Every row comes from one small tree of marks. The marks that hang from a mark follow it in brackets, in the order of their numbers. Every link used is in the known rows. Which tree was each row made from?
Known rows:
Q771{Q778 Q810{Q857{Q156}}}: [ 0.29 -0.05 -0.16 -0.11  0.27  0.06  0.16 -0.26  0.01  0.14 -0.04  0.00
  0.02  0.11  0.09  0.40 -0.24 -0.24  0.16  0.36]
Q771{Q778}: [ 0.24 -0.15 -0.14 -0.11  0.07  0.04  0.16 -0.10  0.02  0.13  0.00  0.18
  0.02  0.04  0.01  0.12 -0.20 -0.14  0.12  0.11]
Q778{Q771{Q810{Q76 Q857{Q156}}}}: [ 0.09 -0.12 -0.12  0.01  0.28 -0.05  0.08 -0.11  0.01  0.00 -0.22 -0.05
 -0.06  0.11  0.14  0.48 -0.25 -0.25  0.29  0.24]
Q517{Q156 Q778}: [ 0.11 -0.20  0.12  0.05  0.05  0.15  0.10 -0.20  0.12  0.12  0.02  0.17
 -0.03 -0.01  0.04  0.08 -0.32 -0.34  0.15  0.26]
Q517{Q156{Q857} Q778{Q771}}: [ 0.09 -0.21  0.05  0.03  0.14  0.03  0.16 -0.18  0.18  0.10 -0.20  0.11
  0.00  0.04  0.07 -0.04 -0.34 -0.42  0.36  0.26]
Q517{Q156 Q778{Q771}}: [ 0.07 -0.20  0.11  0.05  0.18  0.11  0.15 -0.19  0.17  0.12 -0.19  0.13
 -0.01  0.03  0.08  0.10 -0.36 -0.36  0.18  0.30]
Q156{Q517{Q778} Q857}: [ 0.14 -0.24 -0.19 -0.05 -0.03  0.06  0.16 -0.03  0.11  0.08 -0.03  0.18
 -0.14 -0.06  0.19 -0.27 -0.34 -0.31  0.25  0.06]
Q76{Q810{Q857{Q156}}}: [ 0.05 -0.12 -0.21 -0.02  0.09 -0.01  0.09  0.00 -0.03  0.05  0.03  0.12
 -0.05  0.15 -0.08  0.09 -0.26 -0.09  0.28  0.06]
Q771{Q778 Q810{Q76 Q857{Q156{Q517}}}}: [ 0.32 -0.16 -0.24 -0.08  0.27  0.07  0.16 -0.23 -0.01  0.14 -0.06  0.04
 -0.12  0.15  0.26  0.41 -0.25 -0.36  0.31  0.38]
Q778{Q771{Q810{Q76}}}: [ 0.09 -0.13 -0.04  0.00  0.23 -0.06  0.10 -0.12  0.01 -0.01 -0.20 -0.06
 -0.04 -0.02  0.10  0.38 -0.25 -0.19  0.26  0.13]
Q76{Q810{Q857{Q156{Q517{Q778{Q771}}}}}}: [ 0.04 -0.18 -0.22  0.01  0.22  0.06  0.20 -0.02  0.05  0.09 -0.15  0.14
 -0.10  0.14  0.09 -0.02 -0.38 -0.21  0.24  0.18]
Q857{Q156{Q517{Q778{Q771}}} Q810{Q76}}: [ 0.00 -0.50 -0.16  0.03  0.14  0.08 -0.03  0.06  0.07 -0.01 -0.19  0.18
 -0.30  0.08  0.31 -0.05 -0.44 -0.41  0.06  0.33]
Q214{Q810{Q76}}: [ 0.05 -0.21  0.01  0.08 -0.09 -0.01 -0.07  0.03 -0.07  0.00  0.02  0.31
 -0.14  0.13  0.02  0.40 -0.18 -0.16  0.22 -0.04]
Q857{Q156{Q517} Q810{Q76}}: [ 0.02 -0.46 -0.21 -0.04  0.01  0.01 -0.11  0.10  0.00 -0.05 -0.05  0.15
 -0.31  0.08  0.23 -0.04 -0.36 -0.30  0.11  0.19]
Q857{Q156{Q517{Q778}} Q810}: [ 0.01 -0.42 -0.13 -0.04  0.06  0.12 -0.03  0.04  0.08  0.01 -0.07  0.18
 -0.24  0.02  0.20 -0.18 -0.46 -0.30 -0.11  0.28]
Q771{Q778 Q810{Q76 Q857{Q156}}}: [ 0.31 -0.14 -0.20 -0.05  0.27  0.04  0.12 -0.24 -0.04  0.12 -0.03  0.03
 -0.07  0.16  0.17  0.52 -0.19 -0.33  0.30  0.38]
Q156{Q517 Q857}: [ 0.12 -0.18 -0.25 -0.12 -0.10 -0.05  0.11  0.02  0.06  0.02 -0.01  0.12
 -0.13 -0.04  0.11 -0.24 -0.28 -0.20  0.34 -0.07]
Q214{Q810{Q76 Q857{Q156}}}: [ 0.05 -0.20 -0.09  0.08 -0.03 -0.01 -0.10  0.04 -0.07  0.01  0.01  0.31
 -0.17  0.30  0.08  0.51 -0.19 -0.23  0.27  0.10]
Q214{Q810}: [ 0.03 -0.12  0.04  0.02 -0.09  0.01 -0.03  0.02 -0.03  0.01  0.01  0.28
 -0.05  0.09 -0.06  0.28 -0.23 -0.07  0.08 -0.05]
Q156{Q517{Q778} Q857{Q810{Q76}}}: [ 0.09 -0.43 -0.15  0.03 -0.06  0.05  0.06  0.00  0.07  0.04 -0.06  0.18
 -0.27  0.01  0.27 -0.32 -0.35 -0.39  0.41  0.16]
Q517{Q778{Q771}}: [ 0.06 -0.20  0.00  0.06  0.17  0.10  0.16 -0.08  0.10  0.07 -0.17  0.16
 -0.01 -0.02  0.10  0.12 -0.32 -0.24  0.03  0.17]
Q214{Q810{Q857{Q156{Q517}}}}: [ 0.04 -0.13 -0.11 -0.01 -0.03  0.04 -0.03  0.03  0.01  0.04 -0.04  0.29
 -0.14  0.25  0.08  0.29 -0.28 -0.17  0.14  0.10]

Which tree is each row?
[ 0.12 -0.24 -0.09  0.02  0.20  0.12  0.19 -0.12  0.09  0.07 -0.19  0.09
 -0.17 -0.07  0.31  0.08 -0.39 -0.34  0.13  0.22] : Q156{Q517{Q778{Q771{Q810{Q76}}}}}
[ 0.08 -0.38 -0.21 -0.06 -0.14 -0.06  0.01  0.06  0.02 -0.02 -0.04  0.12
 -0.25  0.03  0.19 -0.29 -0.29 -0.28  0.50  0.03] : Q156{Q517 Q857{Q810{Q76}}}
[ 0.06 -0.33 -0.12  0.00 -0.13 -0.12 -0.06  0.05 -0.03 -0.04  0.03  0.10
 -0.14  0.06  0.01 -0.09 -0.18 -0.21  0.49  0.01] : Q156{Q857{Q810{Q76}}}
[ 0.15 -0.09 -0.11 -0.02  0.20  0.11  0.10 -0.19  0.04  0.07 -0.02  0.00
 -0.09  0.03  0.18  0.29 -0.33 -0.27  0.09  0.32] : Q771{Q810{Q857{Q156{Q517{Q778}}}}}
[ 0.10 -0.14 -0.16 -0.02  0.28 -0.03  0.11 -0.11  0.04  0.01 -0.25 -0.04
 -0.12  0.10  0.23  0.37 -0.30 -0.28  0.30  0.24] : Q778{Q771{Q810{Q76 Q857{Q156{Q517}}}}}
[ 0.16 -0.12 -0.13  0.01  0.16  0.00  0.00 -0.15 -0.06  0.00  0.04 -0.02
 -0.11  0.09  0.12  0.53 -0.20 -0.26  0.29  0.24] : Q771{Q810{Q76 Q857{Q156}}}
[ 0.11 -0.18 -0.07 -0.02  0.20  0.14  0.22 -0.13  0.12  0.09 -0.20  0.07
 -0.11 -0.10  0.26  0.00 -0.42 -0.28  0.05  0.21] : Q156{Q517{Q778{Q771{Q810}}}}
[ 0.12 -0.15 -0.08  0.00  0.20  0.15  0.23 -0.15  0.12  0.11 -0.20  0.07
 -0.12  0.00  0.28  0.06 -0.39 -0.29  0.16  0.26] : Q156{Q517{Q778{Q771{Q810{Q857}}}}}
[ 0.30 -0.07 -0.21 -0.14  0.27  0.09  0.19 -0.25  0.04  0.16 -0.07  0.01
 -0.04  0.10  0.18  0.30 -0.29 -0.27  0.16  0.37] : Q771{Q778 Q810{Q857{Q156{Q517}}}}
[ 0.06 -0.23  0.02 -0.07 -0.11 -0.06 -0.02 -0.09  0.07  0.02  0.01  0.06
 -0.06  0.06 -0.07 -0.14 -0.26 -0.26  0.48  0.12] : Q517{Q156{Q857{Q810}}}
[ 0.09 -0.15  0.05  0.06  0.26  0.10  0.17 -0.18  0.08  0.07 -0.18  0.04
  0.00 -0.08  0.12  0.23 -0.34 -0.25  0.02  0.25] : Q517{Q778{Q771{Q810}}}
[ 0.30 -0.02 -0.09 -0.08  0.21  0.07  0.21 -0.29  0.00  0.16 -0.03 -0.01
  0.04  0.09  0.07  0.37 -0.20 -0.19  0.29  0.31] : Q771{Q778 Q810{Q857}}
[ 0.06 -0.14 -0.26 -0.04  0.09  0.02  0.13  0.01 -0.01  0.06  0.00  0.13
 -0.11  0.13  0.01 -0.02 -0.32 -0.13  0.28  0.07] : Q76{Q810{Q857{Q156{Q517}}}}
[ 0.31 -0.15 -0.09 -0.05  0.21  0.03  0.15 -0.25 -0.04  0.11 -0.01  0.03
 -0.04 -0.01  0.12  0.41 -0.19 -0.26  0.25  0.24] : Q771{Q778 Q810{Q76}}
[ 0.04 -0.31  0.10  0.04  0.11  0.04  0.10 -0.16  0.18  0.08 -0.23  0.09
 -0.05  0.06  0.07 -0.16 -0.38 -0.42  0.40  0.33] : Q517{Q156{Q857{Q810}} Q778{Q771}}
[ 0.10 -0.24 -0.19 -0.04  0.07  0.03  0.21 -0.03  0.14  0.07 -0.20  0.15
 -0.12 -0.03  0.22 -0.25 -0.37 -0.33  0.28  0.10] : Q156{Q517{Q778{Q771}} Q857}
[ 0.11 -0.28 -0.25  0.06  0.16  0.06  0.07 -0.01  0.04  0.06 -0.12  0.18
 -0.23  0.23  0.32  0.29 -0.28 -0.40  0.31  0.28] : Q810{Q76 Q857{Q156{Q517{Q778{Q771}}}}}
[ 0.08 -0.29  0.00 -0.02 -0.10 -0.08 -0.05 -0.08  0.04  0.00  0.01  0.08
 -0.11  0.09 -0.01 -0.07 -0.23 -0.31  0.57  0.13] : Q517{Q156{Q857{Q810{Q76}}}}
[ 0.08 -0.02 -0.04 -0.02  0.23 -0.03  0.14 -0.15  0.04  0.03 -0.21 -0.09
  0.03  0.06  0.05  0.35 -0.25 -0.14  0.29  0.17] : Q778{Q771{Q810{Q857}}}
[ 0.03 -0.11 -0.06  0.02 -0.03  0.01 -0.06  0.03 -0.02  0.03 -0.01  0.28
 -0.08  0.26 -0.01  0.40 -0.23 -0.14  0.13  0.09] : Q214{Q810{Q857{Q156}}}
[ 0.06 -0.26 -0.21 -0.06  0.19  0.09  0.10  0.01  0.11  0.05 -0.16  0.17
 -0.14 -0.01  0.22  0.02 -0.43 -0.31 -0.14  0.20] : Q857{Q156{Q517{Q778{Q771}}}}
[ 0.13 -0.17  0.12  0.10  0.27  0.12  0.16 -0.30  0.12  0.12 -0.20  0.02
 -0.05  0.09  0.17  0.33 -0.33 -0.45  0.38  0.44] : Q517{Q156 Q778{Q771{Q810{Q76 Q857}}}}
[ 0.06 -0.44 -0.15  0.03  0.04  0.02  0.10  0.01  0.11  0.03 -0.22  0.14
 -0.25  0.04  0.30 -0.31 -0.38 -0.41  0.43  0.19] : Q156{Q517{Q778{Q771}} Q857{Q810{Q76}}}
[ 0.14 -0.25 -0.17  0.00  0.14  0.02  0.19 -0.10  0.11  0.06 -0.20  0.07
 -0.16 -0.05  0.29 -0.10 -0.36 -0.40  0.36  0.17] : Q156{Q517{Q778{Q771{Q810{Q76}}}} Q857}
[ 0.03 -0.50 -0.16  0.02  0.06  0.10 -0.06  0.05  0.04  0.00 -0.06  0.20
 -0.32  0.06  0.29 -0.06 -0.41 -0.39  0.04  0.30] : Q857{Q156{Q517{Q778}} Q810{Q76}}
[ 0.33 -0.10 -0.12 -0.02  0.21  0.05  0.16 -0.28 -0.05  0.14 -0.01  0.02
 -0.04  0.13  0.16  0.49 -0.15 -0.28  0.43  0.32] : Q771{Q778 Q810{Q76 Q857}}
[ 0.11 -0.09 -0.06  0.03  0.23 -0.05  0.11 -0.14  0.00  0.02 -0.21 -0.06
 -0.04  0.09  0.12  0.45 -0.22 -0.21  0.40  0.19] : Q778{Q771{Q810{Q76 Q857}}}
